In the rows, 128 means zero.
Known rows, with every step that occurs:
zole -> misene: [ 82 137 138 116 127 133 102 121 185 114 122 100 171 144 120 116 121 126
 141  95 166 139 119  82 118]
zole -> misene -> pepig: [ 94 134 148 113 142 131 130 170 143 122 141  96 177 154 109 128 121 134
 124  81 177 147 120  71 135]
misene -> pepig -> loru -> zole -> poko: [172 120 140 146 155 134 140 152  71 180  97  88  82 155  94  98 140 132
 119 121 107 138 134 116 172]
keni -> loru -> pepig -> poko -> misene: [122 136 106 105 104 110  93 165 132 151 151  75  67 123 117 163 131 123
  84 129 188 117 127 124  80]
misene -> pepig -> loru -> zole: [183 129 164 142 141 142 143 150  73 153 131  87 116 148 109  97 141 132
 109 128 114 136 129 119 161]
loru -> pepig: [121 129 103 111 108 132 104 127 120 134 131  99 116 143 120 111 140 122
 131 125 182 125 140 173  98]
misene -> pepig -> poko -> loru -> zole: [181 130 125 147 132 155 143 174 104 145 130  96  84 162 101 152 106 119
  86 144 152 138  86  76  99]
misene -> pepig -> poko: [149 142 131 122 131 128 117 188 106 168 145  92 129 137 120 151 111 126
 107 127 156 141 117  76 119]
misene -> pepig -> loru: [170 126 145 119 145 118 133 156  83 146 133  88 118 145 116 117 145 129
 133 120 139 130 144 153 163]
loru -> zole -> misene -> pepig -> poko: [115 152 167 140 123 157 123 197 152 148 154  84 170 153 103 119 102 135
  73 111 150 157  93  12 118]
poko -> misene -> pepig -> loru: [186 122 134 117 166 110 132 156 118 151 138  79  70 140 114 129 148 131
 148 109 138 101 153 141 179]
loru -> misene -> pepig -> poko: [168 142 174 133 119 121 107 201  89 180 138  98 139 137 127 128 104 132
 106 130 149 164 115  69 100]
loru -> pepig -> misene: [132 134 124 125 117 141 113 105 109 137 137  97 119 140 109 100 147 117
 120 150 183 120 154 218 132]
zole -> poko -> pepig -> loru: [148 118 100 148 137 117 109 100 105 159  72 111  37 132 109 128 149 112
 194 126 116 127 127 110 184]
misene -> pepig: [140 125 133 117 149 123 139 161  95 145 136 103 133 143 117 135 126 126
 130 105 162 139 130 110 134]
loru -> zole -> poko -> pepig: [124 122 103 168 132 139 132 109  97 163  81 124  59 133 104 119 125 106
 165 122 122 144  98  24 160]
keni -> loru: [ 94 118 131 114 119 111 118 121  96 133 111 103 131 123 123 147 128 117
 116 119 156 153 121 113 108]
zole -> poko: [122 121  98 125 143 121 103 114 120 159  79 110  92 138 113 132 126 121
 163 111 144 137 134 115 128]
pepig -> poko: [142 142 123 126 115 134  83 141 146 156 121  95 115 127 132 144 113 118
 123 138 150 136 114  94 105]
keni -> loru -> pepig: [ 86 120 116 105  96 116 114 133  88 136 130  96 122 132 114 135 142 120
  91 120 185 145 131 165  82]
pepig -> loru: [164 126 132 127 129 124 104 105 122 140 106  91 105 135 129 107 146 123
 149 137 124 123 143 167 144]
misene -> pepig -> loru -> poko: [167 136 120 110 137 127 174 154  78 140 135  92 138 155 111 133 153 128
 153 102 142 126 134 161 148]
pepig -> loru -> poko: [159 140 109 114 120 136 139 105 114 130 112  94 125 144 121 123 153 119
 171 116 135 123 133 173 132]
poko -> misene -> pepig: [154 125 127 112 170 111 144 168 118 143 144  92  88 137 116 144 129 128
 143  97 166 109 136  94 157]
poko -> zole: [129 128 118 117 138 110 133 103 142 131 113 105 100 140 128 132 118 118
 166  95 152 114 141 130 109]

Rows:
[175 128 172 135 118 117  87 117  99 148 105 102 121 132 134  81 140 130
 151 141 120 144 139 156 133]
pepig -> loru -> misene
[131 134 184 121 113  84 139 198  62 175 140  95 126 133 122 156  95 131
  94 101 161 161 121  79  76]
keni -> loru -> misene -> pepig -> poko -> zole
[108 132  95  98 129 108 162 122 117 124 126  94 100 128 120 175 138 116
 144  89 166 120 115 103 114]
keni -> loru -> poko -> misene
[165 115 132 132 122 125 112 111 114 123  94 123  93 149 121 121 119 117
 160 133 160 144 106 139  92]
poko -> loru -> misene
[ 86 144 182 130 108 141 130 202 113 150 155  79 175 146  95 141 103 134
  36 106 159 174  87   4  96]
keni -> loru -> zole -> misene -> pepig -> poko
[123 123 114 160 139 129 121  84  95 156  81 123  63 129 100 129 135 101
 183 140 146 132 126 104 195]
zole -> poko -> pepig -> misene
[109 125 146 136 114 128 132 113  85 137 114 101 126 127 114 126 123 118
  81 131 137 159 104  76 104]
keni -> loru -> zole
[131 138 165 141 122 153 102 109 168 120 118  83 148 150 111  77 135 131
 115 119 123 138 116  99 144]
pepig -> loru -> zole -> misene
[173 111 145 130 141 123 141 158  76 135 115 118 111 160 110 130 118 125
 143 115 168 151 110 128 102]
poko -> loru -> misene -> pepig
[173 127 170 155 112 118  98 115  87 151 103 118  90 126 132  94 144 115
 181 143 118 148 119 100 161]
poko -> pepig -> loru -> misene
[125 131 169 113 140 131 123 163 138 128 140  81 160 158 107 108 139 138
 128  94 147 136 137 119 157]
zole -> misene -> pepig -> loru
[133 131 134 156 129 137 124  88  97 129 114 118  99 125 115 123 138  99
 165 150 152 133 121 109 183]
poko -> pepig -> misene
[166 119 111 147 132 157 133  97 124 117  96 113  79 156 109 121 123 112
 127 140 147 134  94 114 103]
poko -> loru -> zole
[154 124 127 147 124 123 111 102 113 136 101 108  77 126 127 120 151 109
 184 138 127 127 121 109 178]
poko -> pepig -> loru
[ 93 149 119 107  97 125  98 152 205 129 149  79 129 159 112 127 111 131
 119  92 194 118 131 120  66]
loru -> pepig -> poko -> zole -> misene
[102 148 148 117 129 134 107 200 163 140 150  83 176 149 113 141 106 135
  99  98 168 149 112  45 117]
zole -> misene -> pepig -> poko
[160 144 113 120 138 122  86 145 174 150 132  84  73 122 129 151 115 119
 137 132 153 108 120  76 121]
pepig -> poko -> misene
[166 104 126 132 153 112 138 159  70 162  84 119  79 163  95 133 116 126
 149 106 159 153 116 128 111]
zole -> poko -> loru -> misene -> pepig
[130 140 128 146 111 168 103 130 192 116 113  94 117 161 102 130 104 121
 103 131 155 144  73  50  84]
pepig -> poko -> loru -> zole -> misene
[119 117 113 136 146 115 126 119 106 164  87  95  45 128  99 143 127 122
 114 110 135 131 116  64 131]
keni -> loru -> zole -> poko -> misene
[119 145 121 103 122 123 159 101 180 112 121  88 145 168 112 120 138 129
 186  67 153 107 135 150 126]
pepig -> loru -> poko -> zole -> misene
